What can hang from each mark
U: S
W: K
G: H
E: H
K: S W
P: G S
S: H K P U
H: G S

Each row was made from one small tree. The marks that hang from a mark follow it in brackets, in alphabetical order. Every link used is in the known rows. Write each row's tree.
Known rows
K{S{P{G}}}: [-10.2   1.9  -2.8 -25.9  11.7 -10.0 -20.2  27.0 -19.9 -13.1  17.5  -0.7
 -52.7   5.1  -8.3  26.8  25.5  19.8   4.8 -16.6 -11.1]
U{S}: [-13.6   6.8  -4.8 -30.6  20.9  11.5 -50.3  32.6 -15.5 -15.0  -9.8   0.8
 -52.1  13.5 -43.3  25.8  18.5 -15.7  -1.1   7.3  -5.1]
K{S{H{G} P U} W}: [-38.1  15.4  -3.6 -22.1  17.4  14.2   4.6  25.7 -23.3  -9.8  -7.9  -9.2
 -52.1   8.2  48.6  37.6  14.8  36.9  56.8  -9.9 -10.6]
G{H{S{K U}}}: [ -7.9   5.2  -5.0 -39.3  58.8  33.6 -40.9  21.4   0.8 -16.0   1.6  -8.2
 -11.5  16.2 -25.9  28.8  10.8 -27.4  52.0   1.7   3.0]
K{S{P{G} U} W}: [-22.1  10.5  -8.2 -19.3  16.0   0.3  -7.0  27.9  -8.7 -16.4   1.3  -1.4
 -68.4   1.1  37.5  37.4  19.4  34.3  31.8 -15.2  -8.9]
H{G}: [-24.9  10.2  -4.1 -35.2  26.8  11.3 -33.3  21.7 -32.6 -10.0  -9.9   6.0
 -44.8  17.1 -39.3   2.5  23.0 -17.2 -11.5  -5.3  -3.8]
P{G S}: [-10.8  -0.3  -2.0 -28.9  29.8  -1.4 -22.6  17.9 -21.8 -23.7  -2.1  10.5
 -46.2   0.3 -15.7  -4.2  33.8  11.1  -3.1  -6.9  -4.5]
S{K P{G{H}} U}: [ -9.3   8.7  -7.2 -37.4  40.1  20.8 -19.2  14.0 -15.3 -18.9   4.3  -3.1
 -33.6   5.0 -12.4  31.4  20.3   1.9  42.4 -20.1  -0.2]
G{H{S{K P}}}: [ -4.4   4.9   2.8 -38.7  37.6  20.1 -44.0  21.4  -5.6 -12.4  18.8 -11.5
 -16.7  11.0 -21.9  33.5   4.9  -8.5  44.1  -9.2  -2.8]
U{S{H}}: [-16.7   9.3  -0.2 -30.6  29.7  17.4 -40.3  29.4 -25.8 -13.9 -10.9  -1.7
 -41.7  13.0 -31.2  27.1  24.9  -2.5  22.4  10.2  -7.5]
G{H{S}}: [-13.1   5.8   0.7 -41.4  52.2  19.5 -49.1  19.2 -11.1 -12.3  11.8  -5.2
 -31.3  17.8 -37.8  15.5  23.7 -27.4  27.1   2.6  -1.7]
S{K{W} P{G{H}} U}: [-16.8  15.7  -6.0 -31.3  44.7  22.8 -18.9  16.4  -8.8 -18.3  -0.7  -1.3
 -45.9  -1.2  17.5  38.2  13.2  18.5  53.8 -21.1  -0.1]
H{G S}: [-15.8   4.6   2.2 -34.0  25.0  18.1 -29.5  25.1 -13.9 -15.9 -19.8  -0.1
 -36.9  18.2 -30.3  10.5  15.4 -20.6   5.7   0.0  -7.5]
E{H{G S{K{W} P}}}: [ -3.2  16.4   0.4 -28.1  30.6  22.7 -27.1  32.8 -11.9 -14.3   6.6 -10.4
  -2.1  10.2  21.2  36.9   2.3   2.6  41.9 -24.4  -4.6]
P{G}: [ -9.5   6.8  -4.5 -31.2  37.5   1.3 -35.2  21.3 -26.7 -16.7   0.3  12.3
 -53.8   7.8 -37.5   3.8  36.9  -5.2 -12.9  -7.9  -4.7]
W{K{S{H P{G} U}}}: [  1.1   2.2  -8.4 -22.0  17.4  18.5  -9.6  25.3 -12.0 -18.5  16.2  -3.6
 -36.5   8.4  17.4  38.9  23.6  24.2  63.3  -2.6 -10.9]
H{G S{P}}: [-15.2   5.0   4.4 -32.6   4.5  10.8 -20.2  22.8 -17.1 -15.4 -11.5  -7.0
 -44.1  15.5 -12.0  19.1  10.8  -4.5  12.3 -10.5 -12.2]
E{H{G S{K{W} P U}}}: [ -5.1  17.5  -5.3 -27.7  30.7  30.7 -15.6  31.0 -10.2 -18.0  -3.8 -12.8
  -4.0  12.9  33.8  39.9   2.5  -1.3  55.6 -22.0  -3.0]

Write each row's tree
[-14.4   2.5  -9.0 -25.8  13.2  -1.5  -7.5  24.9 -15.9 -16.9   6.1  -3.7
 -55.0   8.0   5.1  30.4  27.2  16.3  19.8 -14.0  -9.3] -> K{S{P{G} U}}
[ -9.0   1.9  -3.7 -26.3  45.2  21.5  -3.8  17.9 -18.3 -26.9 -13.9   4.5
 -12.6  -1.7   8.5  11.5  27.0  25.2  48.3  -4.6  -1.8] -> P{G S{H K U}}
[ -5.1  12.2  -0.3 -34.6  23.3  14.0 -24.1  26.1 -28.0 -14.4  11.0 -11.5
 -15.1  20.3  -1.4  22.3  21.6 -14.5  21.9 -20.9  -7.9] -> E{H{G S{P}}}
[-25.3  17.7   1.5 -26.5  45.9  27.9 -27.3  27.5 -24.4  -8.7 -14.3   4.2
 -17.8   4.8   2.0  23.3   6.7  19.0  38.6  -7.2  -2.3] -> S{H{G} K{W}}
[-15.3  10.2  -3.2 -26.3  33.5  35.6 -20.3  29.7   6.3 -19.9 -35.6  -1.5
 -25.4  10.5   8.3  30.9  -4.4  -5.2  42.8  -1.7  -1.7] -> H{G S{K{W} U}}
[-30.6  14.1  -4.3 -32.8  15.0  18.9   0.1  13.8 -44.5 -12.4 -12.8  -8.2
 -44.6  16.1   9.0  17.7  26.3  12.0  39.7 -10.3  -9.5] -> S{H{G} P U}
[ -0.8   7.9  -2.6 -20.8  21.0  19.8 -16.3  28.1   7.3 -24.8 -16.1  -3.7
 -39.8  -0.2  28.0  40.5   0.8  22.6  49.2 -13.1  -7.1] -> H{S{K{W} P{G} U}}
[-28.6  13.4  -8.8 -19.2  40.2  15.5 -17.3  32.1 -16.5  -9.1   1.9  -3.8
 -42.6   8.5  33.1  32.7  19.4  25.6  51.7   2.7  -4.9] -> K{S{H U} W}
[-18.0   5.8  -4.3 -33.4  25.6  26.1 -16.8  22.7 -10.6 -19.6 -30.9  -2.7
 -41.0  21.1 -16.7  13.7  17.4 -24.2  21.6   2.4  -5.8] -> H{G S{U}}
[ -3.3   8.4   2.7 -27.2  28.0  10.0 -19.4  21.0 -29.8 -15.0   9.4   0.4
 -21.3  -0.6  -5.9  27.0  20.8  32.8  33.6 -20.3  -8.1] -> S{H K P{G}}
[ -9.7   9.9  -1.2 -34.6  68.6  30.7 -27.6  18.9   6.0 -22.9 -12.7   2.9
 -34.6   4.8  -7.6  27.6  21.6  -5.0  51.7  -5.4   0.4] -> P{G{H{S{K{W} U}}}}
[ -7.0   9.4  -4.5 -26.5  29.4  18.9  -5.9  18.7 -27.5 -19.2  -3.3  -2.9
 -23.8   2.6  10.1  31.1  21.9  28.5  51.0 -16.9  -6.4] -> S{H K P{G} U}
[-11.2  10.0   1.5 -34.8  58.8  27.7 -51.5  26.1   3.4 -12.5   7.9  -4.0
 -19.2   8.6 -15.6  31.0   3.7 -10.4  47.3  -1.1   1.6] -> G{H{S{K{W}}}}
[-26.1  10.9   5.1 -33.7   8.6  17.3 -18.1  23.3 -32.0 -14.9 -20.3  -7.2
 -51.7  13.1 -16.8  31.5  20.6   8.5  26.7  -2.6 -13.2] -> U{S{H{G} P}}
[ -8.8   0.3   1.3 -37.8  59.4  16.0 -29.2  14.1 -10.2 -22.3   7.0   6.7
 -17.7  -2.0 -26.3   8.8  25.7   4.0  28.0 -10.6   2.6] -> P{G{H} S{K}}
[ -8.2  13.4  -6.2 -34.3  24.3  21.6 -13.1  24.1 -25.2 -17.8   0.5 -14.0
 -16.7  22.4  11.9  24.8  22.3 -17.7  35.7 -18.3  -6.5] -> E{H{G S{P U}}}
[-12.8   9.7   5.5 -25.6  11.1  20.1 -23.1  29.9  -0.5 -15.5 -16.6  -5.5
 -30.0   4.9  12.8  35.9 -11.1  14.3  34.6 -14.7  -8.5] -> H{G S{K{W} P}}
[ -9.3   4.1  -3.8 -31.6  31.3  33.9 -20.4  27.5   0.3 -20.1 -30.9  -3.1
 -15.1  16.2 -17.4  25.0   2.1 -19.6  32.4  -0.7  -2.1] -> H{G S{K U}}
